Every row comes from one small tree of marks. Brackets hold a mark, then the marks that hang from it, in alphabetical order. Every link used is in the known rows. Which tree was each row made from?
Known rows
{bimaru nidu {peba {sarene kovine}}}: [-2.23 -0.32  2.70  1.43 -4.07 -0.35 -2.17 -2.07 -4.03  1.57  4.06  1.80
 -3.49 -0.02  0.92  2.26 -0.49  2.17 -0.33]
{peba sarene}: [-1.21 -0.54  3.73 -0.85 -0.77 -0.61 -0.68 -0.18 -0.36  3.47  3.86 -0.20
 -0.66 -1.30 -1.42  1.72 -0.04 -0.10 -2.77]
{kovine masog {sarene bimaru buse nidu}}: [-4.08 -0.33  0.35  2.31 -0.60  0.26 -4.69 -2.43  1.82  0.89  0.56  2.91
 -4.09 -1.18  1.72 -1.06 -4.33 -0.46  2.09]
{bimaru nidu {sarene buse {kovine masog} peba}}: [-2.60  4.98  1.29  1.34 -1.77  2.77 -2.24 -3.12 -1.84 -0.48  1.12  3.05
 -7.84 -0.78  2.34 -0.82 -4.51 -0.71  1.13]
{bimaru nidu {sarene buse}}: [ 1.00  1.99  1.24 -1.66 -0.08  3.16 -1.05 -0.77 -2.40 -0.04  5.71  0.96
 -2.77 -1.26  2.75  0.77 -1.08 -0.17  2.44]
{peba nidu {sarene buse kovine}}: [-2.49  4.70  2.26  1.55 -3.50 -0.74  0.32 -0.94 -2.14 -0.38  1.43 -2.02
 -3.06 -0.55 -0.40  0.14 -5.20  0.82 -1.09]
{kovine sarene}: [-0.68 -2.58  2.89 -1.32 -2.15 -1.09 -2.21  0.59  1.07  2.09  2.10 -0.46
 -0.54  0.80 -0.21  2.40 -0.14 -0.69 -1.33]
{buse {sarene {kovine masog} nidu}}: [-4.14 -0.88  2.48  1.48 -0.47 -3.05 -1.47 -5.82  0.69  2.02  0.45  0.77
 -3.26 -4.44 -1.11 -0.07 -2.38  0.27 -0.25]
{peba nidu}: [ 0.15  0.16  4.43 -2.10 -0.57 -0.62  0.56  0.49 -1.28 -2.32  1.23 -1.54
  0.21 -1.90  0.03  0.83 -2.40 -0.76 -0.34]
{peba {sarene kovine nidu}}: [-3.72 -1.36  4.00  1.91 -1.22 -2.86 -2.14 -3.23 -1.93  3.96  2.33 -0.92
 -2.98 -2.03 -2.41 -0.50 -3.43  0.79 -1.88]
{masog {kovine sarene}}: [-1.07 -3.91  0.05 -1.71 -4.06 -3.22 -3.40 -1.38 -0.58  0.82  1.50 -1.06
 -0.91  0.63 -0.93  2.34 -1.52 -1.55 -3.26]
{kovine masog}: [-1.58 -0.78  3.73 -1.42  0.11 -1.24 -2.39 -0.86  1.54 -0.16 -0.22  0.75
 -2.29 -1.87  0.18  0.66 -0.47 -1.30 -0.98]
{nidu {bimaru peba {sarene buse kovine}}}: [-1.86  0.01 -0.30  0.07 -3.64 -3.52 -5.59 -4.12 -2.11  2.14  4.61 -1.11
 -5.24  2.89  5.84  0.09 -4.57 -0.07  3.68]
{kovine masog {sarene nidu peba}}: [-3.47 -2.29  3.86  1.22 -1.12  0.06 -2.33 -2.34  0.99  2.36 -0.15  3.45
 -2.94 -0.14 -1.01 -0.41 -2.73 -0.38  0.04]
{kovine {sarene buse}}: [-1.29  0.24  1.29 -0.93 -2.62 -0.28 -2.40  0.96  1.42  1.47  2.26 -0.59
 -1.21  1.89  1.31  1.38 -1.92 -0.32  0.23]
{buse sarene}: [-0.75 -0.63  2.51 -2.41 -0.04 -1.09  0.63 -1.73  1.06  2.28  4.07 -0.56
  0.79 -2.88 -0.18  2.22  0.39 -0.70 -1.64]
{buse {sarene bimaru kovine}}: [-3.64  1.00  0.96  0.15 -0.76 -2.50 -2.17 -3.20  0.83  1.88  2.02 -1.02
 -2.93 -4.04  0.56  1.21 -3.59 -1.68 -2.84]
{sarene kovine nidu peba}: [-4.28 -0.44  4.91  0.67 -0.45 -2.56 -2.56 -2.50 -1.32  1.63 -0.18 -0.51
 -3.76 -1.16 -0.81 -2.42 -6.81 -0.93 -1.32]
{buse {sarene peba}}: [-1.79  0.95  3.31 -2.08 -0.15  0.11  1.38 -1.61  0.90  2.78  3.40  0.84
 -0.05 -2.11 -0.32  1.45 -1.72 -1.16 -2.45]
{buse {sarene {bimaru nidu} {kovine masog} peba}}: [-4.11  4.04  1.43  1.59 -0.82  1.31 -1.60 -5.22 -1.06 -0.60  0.12  4.43
 -4.89 -4.66  0.61  1.17 -3.88 -1.56 -2.31]

Write each row's tree
[-2.48 -0.50  1.97  0.47 -1.25 -1.51 -3.30 -2.68  0.97  1.84  0.60 -0.26
 -6.91 -2.01  0.72  0.24 -1.52 -1.26 -0.53] | {bimaru {sarene {kovine masog}}}
[-4.08  5.44  0.35  3.25 -1.93  1.44 -3.77 -3.49 -1.94 -0.60  0.75  3.23
 -6.27 -2.58  1.10  0.42 -4.08 -0.08 -1.10] | {peba {sarene {bimaru nidu} buse {kovine masog}}}
[-2.56 -0.66 -3.12  0.59 -5.89 -1.04 -3.32 -1.12 -1.82 -2.92  2.29  0.52
 -3.08  1.49  3.90  0.91 -5.67 -0.10  1.47] | {masog {kovine {sarene {bimaru {peba nidu}} buse}}}
[-2.34  1.68 -0.25  1.61 -3.34  1.46 -3.69 -2.99 -1.90 -0.49  2.88  2.89
 -7.93  0.05  4.93  0.19 -1.76  1.38  4.39] | {bimaru nidu peba {sarene buse {kovine masog}}}
[-3.01 -3.31  1.65  0.65 -2.49 -5.89 -3.59 -7.65 -2.78  2.91  4.22 -0.10
 -0.86 -0.66  2.46  0.90 -3.63  1.07  2.29] | {buse {sarene kovine {nidu {bimaru peba}}}}
[-4.63 -0.89  3.69  3.08 -1.19 -2.48 -2.77 -4.39 -0.75  3.11  0.23  1.06
 -4.64 -2.65 -2.32 -0.58 -2.73  0.81 -1.42] | {peba {sarene {kovine masog} nidu}}
[-3.37  2.99  1.51  2.05 -5.16 -0.86 -0.31 -0.79 -2.39  0.07  2.75 -0.71
 -4.02  1.15  2.12  0.32 -4.49  2.37  1.43] | {bimaru {peba nidu {sarene buse kovine}}}
[-3.61  4.85  0.48  1.70 -1.17  0.62 -4.87 -2.89 -1.23 -3.33 -1.20  2.36
 -6.13 -2.53  2.60 -0.51 -5.36 -1.23  0.33] | {sarene {bimaru nidu} buse {kovine masog}}
[-2.03  1.56  0.37  0.82 -4.02 -0.22 -1.13 -0.87 -1.77 -0.56  3.56 -1.49
 -6.14  0.83  4.65 -0.56 -4.64  1.09  4.04] | {bimaru {peba nidu} {sarene buse kovine}}
[-1.51 -2.92  3.90 -0.20 -1.40 -2.58 -3.82 -4.43 -2.08  2.91  2.34  1.38
  0.43  1.80  0.13  0.59 -4.66 -1.02  0.20] | {kovine {sarene {nidu bimaru} peba}}
[-3.48 -5.40  1.43  1.42 -1.82 -0.95 -4.75 -1.45  0.00  2.77  3.66  2.20
 -2.71  0.00  2.61  0.31 -2.56  0.73  2.54] | {kovine {sarene {bimaru peba} nidu}}
[-5.16  1.26  1.06  2.65 -0.76  1.54 -4.05 -2.42  1.73  1.33 -0.07  4.21
 -4.89 -0.37  1.65 -1.90 -6.34 -0.95  1.39] | {kovine masog {sarene bimaru buse nidu peba}}
[-2.94  1.54  1.96 -1.18  0.71  0.65 -0.20 -1.99  1.26  2.38  3.40  1.67
 -1.31 -3.47  0.78  0.87 -3.59 -2.24 -2.73] | {buse {sarene bimaru peba}}
[-3.17  2.37  1.75  0.48 -2.70  1.24 -2.20 -0.22  2.49  1.10 -0.45  2.81
 -3.78  2.13  1.26  0.27 -3.25 -0.86 -0.08] | {kovine masog {sarene buse peba}}
[-3.58  3.11  0.82  2.82 -4.46  0.80 -2.91 -2.83 -2.55  0.22  2.04  3.73
 -5.83  0.51  2.50  1.02 -1.60  2.61  1.69] | {bimaru nidu {peba {sarene buse {kovine masog}}}}
[-3.29 -2.24  2.58  1.69 -0.05 -1.85 -3.50 -4.45 -0.15  2.59  1.09  0.25
 -6.70 -3.16  0.12 -1.46 -2.85 -0.36  1.28] | {bimaru {sarene {kovine masog} nidu}}
[-0.92  1.10  2.66  0.08  0.15  2.27 -1.75 -1.44 -3.08  0.95  4.66  2.59
 -1.24 -3.38 -0.21  2.21 -0.84 -0.46 -2.15] | {peba {sarene {bimaru nidu}}}
